What can hang from each mark
K_961: K_933
K_78: K_23 K_933
K_449: K_128
K_629: K_239 K_933
K_648: K_933
K_239: K_629
K_933: K_78 K_128 K_345 K_648

Every row comes from one small tree of marks. The marks that hang from a mark follow it in brackets, in the order of their numbers. Every link used is in the known rows. Which tree was each row made from?
Known rows
K_648[K_933[K_78[K_23] K_345]]: [ 0.86 -0.08 -0.13 -0.24 -0.48 -1.65 -0.68 -0.24 -0.79  1.70 -0.34  0.23
  1.00 -1.14  0.23  0.75  0.91  0.91  0.87  0.92]
K_78[K_23 K_933[K_128 K_345 K_648]]: [ 0.82 -0.46  1.20  0.10 -1.43  1.20 -0.91  0.79 -0.54  0.89 -0.33  1.29
  0.72  4.33  0.59 -0.01 -1.13 -0.29 -0.36 -0.10]
K_933[K_78]: [ 0.76 -0.43 -0.44 -0.60  0.37 -1.61 -0.75  0.11 -2.10  1.15 -0.42  1.00
  0.95 -4.13 -0.03  0.15  0.77  0.56  2.02  0.53]
K_933[K_78 K_128]: [ 0.97 -0.63  1.40 -1.21  0.47 -1.00 -0.56  0.27 -2.00  1.19 -1.39  1.11
  0.91  0.07  0.11 -0.04  0.32  0.08  2.39  0.42]
K_961[K_933[K_78 K_648]]: [ 0.77 -0.63  0.05 -0.10  0.10 -1.45 -1.36  0.07 -1.18 -0.19 -0.43  0.40
  1.16 -4.70  0.55 -0.13  0.78  0.84  1.01  1.79]
K_629[K_933[K_78 K_345 K_648]]: [ 0.11 -0.77 -0.77  0.44 -0.76 -0.44 -0.27  0.29 -0.86  0.98  0.36  0.91
  0.82 -2.37 -0.26 -0.59 -1.30 -1.50  0.81  0.03]
K_629[K_933[K_345]]: [-0.28 -0.65  1.41  0.35 -0.33 -0.80  0.31  1.06 -1.61  1.75 -1.70  1.64
  0.81  1.17 -0.77  0.08 -0.93  0.71 -0.75 -1.11]
K_648[K_933[K_78 K_128 K_345]]: [ 0.69 -0.33  2.95 -0.39  0.03 -0.67 -0.30 -0.39 -1.05  1.52 -2.80  0.23
  1.15  1.91 -0.15 -0.14  0.53  0.91  1.65  0.99]
K_629[K_239 K_933[K_78 K_648]]: [-0.16 -1.31 -2.71  0.81 -0.69 -0.47 -0.04  0.03 -2.34  0.91  2.25  0.85
  1.00 -3.81 -0.73  0.21 -0.61 -3.92  2.25 -0.69]
K_629[K_239 K_933[K_128]]: [-0.36 -1.31  1.15  0.16 -0.20 -0.42  0.79  0.86 -2.81  1.85 -0.73  1.68
  0.90  3.70 -1.04  0.74 -0.67 -2.11  0.96 -1.76]
K_629[K_239 K_933[K_648]]: [-0.69 -1.23 -1.64  1.29 -0.75 -0.31  0.17  0.48 -2.48  1.13  1.42  1.28
  1.16 -1.27 -0.73  0.44 -0.75 -2.95  0.40 -1.05]
K_961[K_933]: [ 0.39 -0.46  2.09 -0.16  0.40 -1.92 -0.75  0.72 -1.78  0.71 -2.42  1.06
  1.15 -1.03  0.09  0.47  1.14  2.98 -0.60  0.66]
K_648[K_933[K_78[K_23] K_128 K_345]]: [ 1.14 -0.19  1.74 -0.84 -0.41 -1.11 -0.49 -0.20 -0.63  1.84 -1.44  0.37
  0.96  2.90  0.43  0.50  0.46  0.75  1.22  0.81]
K_933[K_78[K_23] K_128 K_345 K_648]: [ 0.92 -0.19  0.14 -0.49 -0.65 -0.49 -0.93  0.34 -0.07  1.11  0.39  1.07
  0.89  2.71  1.06 -0.36 -0.96  0.05  0.92  0.51]
K_933[K_648]: [-0.02 -0.50 -0.55  0.59 -0.02 -0.62 -0.92  0.47 -1.65  0.78 -0.02  1.14
  1.30 -2.24  0.44 -0.21  0.00  0.41 -0.18  0.65]
K_239[K_629[K_933[K_78[K_23] K_128]]]: [ 1.45 -1.74 -0.41 -1.07  0.22  0.60 -0.05  1.00 -1.29  0.43  0.54  1.88
  0.23 -0.06 -0.08  0.44 -0.36 -1.61  1.75 -0.83]
K_449[K_128]: [ 0.12 -0.42  1.73  0.08  0.64 -1.89 -0.78  1.37 -2.26  1.10 -1.96  1.06
  0.54 -2.46 -0.67 -0.03  0.03  0.11  0.65  0.16]
K_933[K_78 K_345 K_648]: [ 0.31 -0.27 -0.39  0.52 -0.33 -0.50 -0.96 -0.01 -0.72  0.76 -0.10  0.73
  1.15 -2.51  0.41 -0.65 -0.47  0.46  1.07  0.88]
K_239[K_629[K_933]]: [ 0.27 -1.69 -0.03  0.51  0.35  0.60  0.14  1.07 -2.02  0.40 -0.71  2.00
  0.67 -2.63 -0.82  0.08 -0.10 -0.03 -0.21 -1.04]
K_961[K_933[K_648]]: [ 0.19 -0.55  1.05  0.44  0.05 -1.22 -1.20  0.58 -1.29  0.13 -1.31  0.84
  1.32 -1.92  0.57 -0.04  0.63  1.74 -0.88  1.37]
K_78[K_23]: [ 0.61 -0.25 -0.71 -0.44 -0.04 -1.75 -0.71  0.89 -1.81  1.59  0.31  1.58
  0.91 -0.33  0.52  1.13  0.50  1.22 -0.31 -0.31]

Write each row's tree
[-0.41 -0.97 -1.64  1.18 -0.98 -0.09  0.17  0.04 -1.49  1.26  1.40  0.87
  1.01 -1.40 -0.80 -0.06 -1.35 -2.72  1.61 -1.02] => K_629[K_239 K_933[K_78 K_345 K_648]]
[ 0.68 -1.84 -2.07  0.53  0.05  1.09 -0.45  0.39 -1.34 -0.37  1.14  1.35
  0.69 -6.10 -0.38 -0.60 -0.42 -2.27  1.53  0.03] => K_239[K_629[K_933[K_78 K_648]]]
[ 0.96 -0.32  2.25 -0.50 -1.00  0.48 -0.47  1.00 -1.11  1.42 -1.66  1.45
  0.56  5.00  0.10  0.66 -0.56  1.01  0.00 -0.69] => K_78[K_23 K_933[K_128 K_345]]
[ 0.51 -1.36  0.05  0.39  0.04  0.86  0.18  0.58 -1.05  0.49 -0.63  1.59
  0.53 -2.99 -0.90 -0.36 -0.64  0.26  1.13 -0.99] => K_239[K_629[K_933[K_78 K_345]]]
[ 0.52 -0.44  1.45 -0.02 -0.26  0.07 -0.73  0.12 -0.54  0.85 -1.03  0.84
  1.10  1.55  0.51 -0.97 -0.90  0.20  1.32  0.76] => K_933[K_78 K_128 K_345 K_648]
[ 0.04 -1.52 -0.84  0.23 -0.52  0.08  0.13  0.18 -2.16  0.96  1.30  0.99
  0.93  0.24 -0.56 -0.02 -0.99 -4.31  2.49 -0.56] => K_629[K_239 K_933[K_78 K_128 K_648]]
[ 1.11 -0.67  2.96 -1.32  0.62 -1.58 -0.77  0.42 -1.57  0.52 -2.60  0.71
  0.92  0.61  0.28  0.16  0.94  1.67  1.64  1.08] => K_961[K_933[K_78 K_128]]
[ 0.73 -0.02 -1.72  0.12 -0.69 -0.90 -1.13  0.26 -0.26  1.06  1.33  0.87
  0.96 -1.49  0.96  0.05 -0.53  0.35  0.54  0.53] => K_933[K_78[K_23] K_345 K_648]
[ 0.62 -0.28 -0.69  0.67 -1.48  0.65 -1.11  0.70 -0.73  0.78  0.58  1.13
  0.78  0.30  0.40  0.15 -0.69  0.16 -0.73  0.09] => K_78[K_23 K_933[K_345 K_648]]
[ 0.00 -1.24  0.93  0.93  0.01  1.06  0.31  1.09 -1.26  0.71 -1.62  2.04
  0.71  0.01 -0.88 -0.38 -0.80  1.20 -0.83 -1.33] => K_239[K_629[K_933[K_345]]]
[ 0.11 -0.29  3.97  0.11 -0.08 -0.47 -0.14  0.11 -1.15  1.73 -3.71  0.67
  1.30  4.47 -0.19 -0.05  0.32  1.93 -0.39  0.68] => K_648[K_933[K_128 K_345]]
[ 1.17 -0.46 -1.15 -0.47 -0.25 -1.87 -1.55  0.29 -0.74  0.11  0.88  0.58
  0.98 -3.55  1.18  0.43  0.87  0.68  0.67  1.58] => K_961[K_933[K_78[K_23] K_648]]
[ 0.43 -0.19  1.06  0.15 -0.13 -1.29 -0.49 -0.54 -1.18  1.49 -1.82  0.08
  1.22 -2.25 -0.31  0.15  0.91  1.17  1.36  1.10] => K_648[K_933[K_78 K_345]]
[ 0.07 -1.74 -1.07  1.08 -0.06  1.48 -0.30  0.88 -1.52 -0.12  0.54  1.80
  0.85 -3.56 -0.44 -0.43 -0.60 -1.32 -0.36 -0.28] => K_239[K_629[K_933[K_648]]]
[ 1.27 -0.72  1.33 -1.02 -0.72  0.10 -0.65  1.04 -2.02  1.17 -0.80  1.47
  0.53  2.70  0.21  0.91  0.08 -0.34  0.79 -0.36] => K_78[K_23 K_933[K_128]]
[ 0.65 -0.40  2.85 -0.23 -0.15 -0.53 -0.97  0.24 -0.22  0.19 -2.33  0.52
  1.15  2.11  0.71 -0.76 -0.30  1.71  0.58  1.42] => K_961[K_933[K_78 K_128 K_345 K_648]]
[ 0.33 -1.88  0.83  0.55  0.06  1.87 -0.10  1.12 -1.19 -0.06 -0.59  1.91
  0.81  0.59 -0.23 -0.92 -1.01 -1.58 -0.07 -0.39] => K_239[K_629[K_933[K_128 K_648]]]
[-0.02 -0.18  2.05  0.96 -0.36 -0.88 -0.98  0.58 -0.53  0.31 -2.11  0.82
  1.35  0.57  0.48 -0.50 -0.04  3.13 -1.62  1.02] => K_961[K_933[K_345 K_648]]
[-0.76 -1.06  1.20  1.24 -0.97  0.66  0.55  0.72 -1.45  1.53 -0.54  1.40
  1.10  5.26 -0.64 -0.25 -1.87 -2.08 -0.05 -1.47] => K_629[K_239 K_933[K_128 K_345 K_648]]
[ 0.96 -1.88  0.85 -0.66  0.54  1.06  0.12  0.73 -1.65  0.30 -0.87  1.71
  0.45 -0.97 -0.66 -0.25 -0.38 -1.35  2.22 -0.61] => K_239[K_629[K_933[K_78 K_128]]]
[ 1.26 -0.60 -0.80 -1.04 -0.31 -0.73 -1.16  0.36 -0.94  0.92  1.09  1.02
  0.84  0.11  1.14  0.02 -0.25 -1.20  1.69  0.86] => K_933[K_78[K_23] K_128 K_648]
[ 0.95 -0.13 -0.28 -0.04 -0.60 -1.43 -1.40  0.22  0.02  0.34  0.03  0.55
  0.99 -0.99  1.11  0.08 -0.05  1.88 -0.14  1.13] => K_961[K_933[K_78[K_23] K_345 K_648]]
[ 0.78 -0.97 -2.99 -0.45 -0.69 -1.09 -0.73  0.58 -1.27  0.93  2.51  1.10
  0.59 -3.87  0.35  0.42 -0.75 -3.11  1.17  0.13] => K_629[K_933[K_78[K_23] K_648]]
[ 0.93 -0.67 -1.75  0.20 -1.12  0.27 -1.31  0.69 -1.56  0.49  1.43  1.17
  0.77 -2.27  0.46  0.55  0.03 -1.19  0.06  0.49] => K_78[K_23 K_933[K_648]]
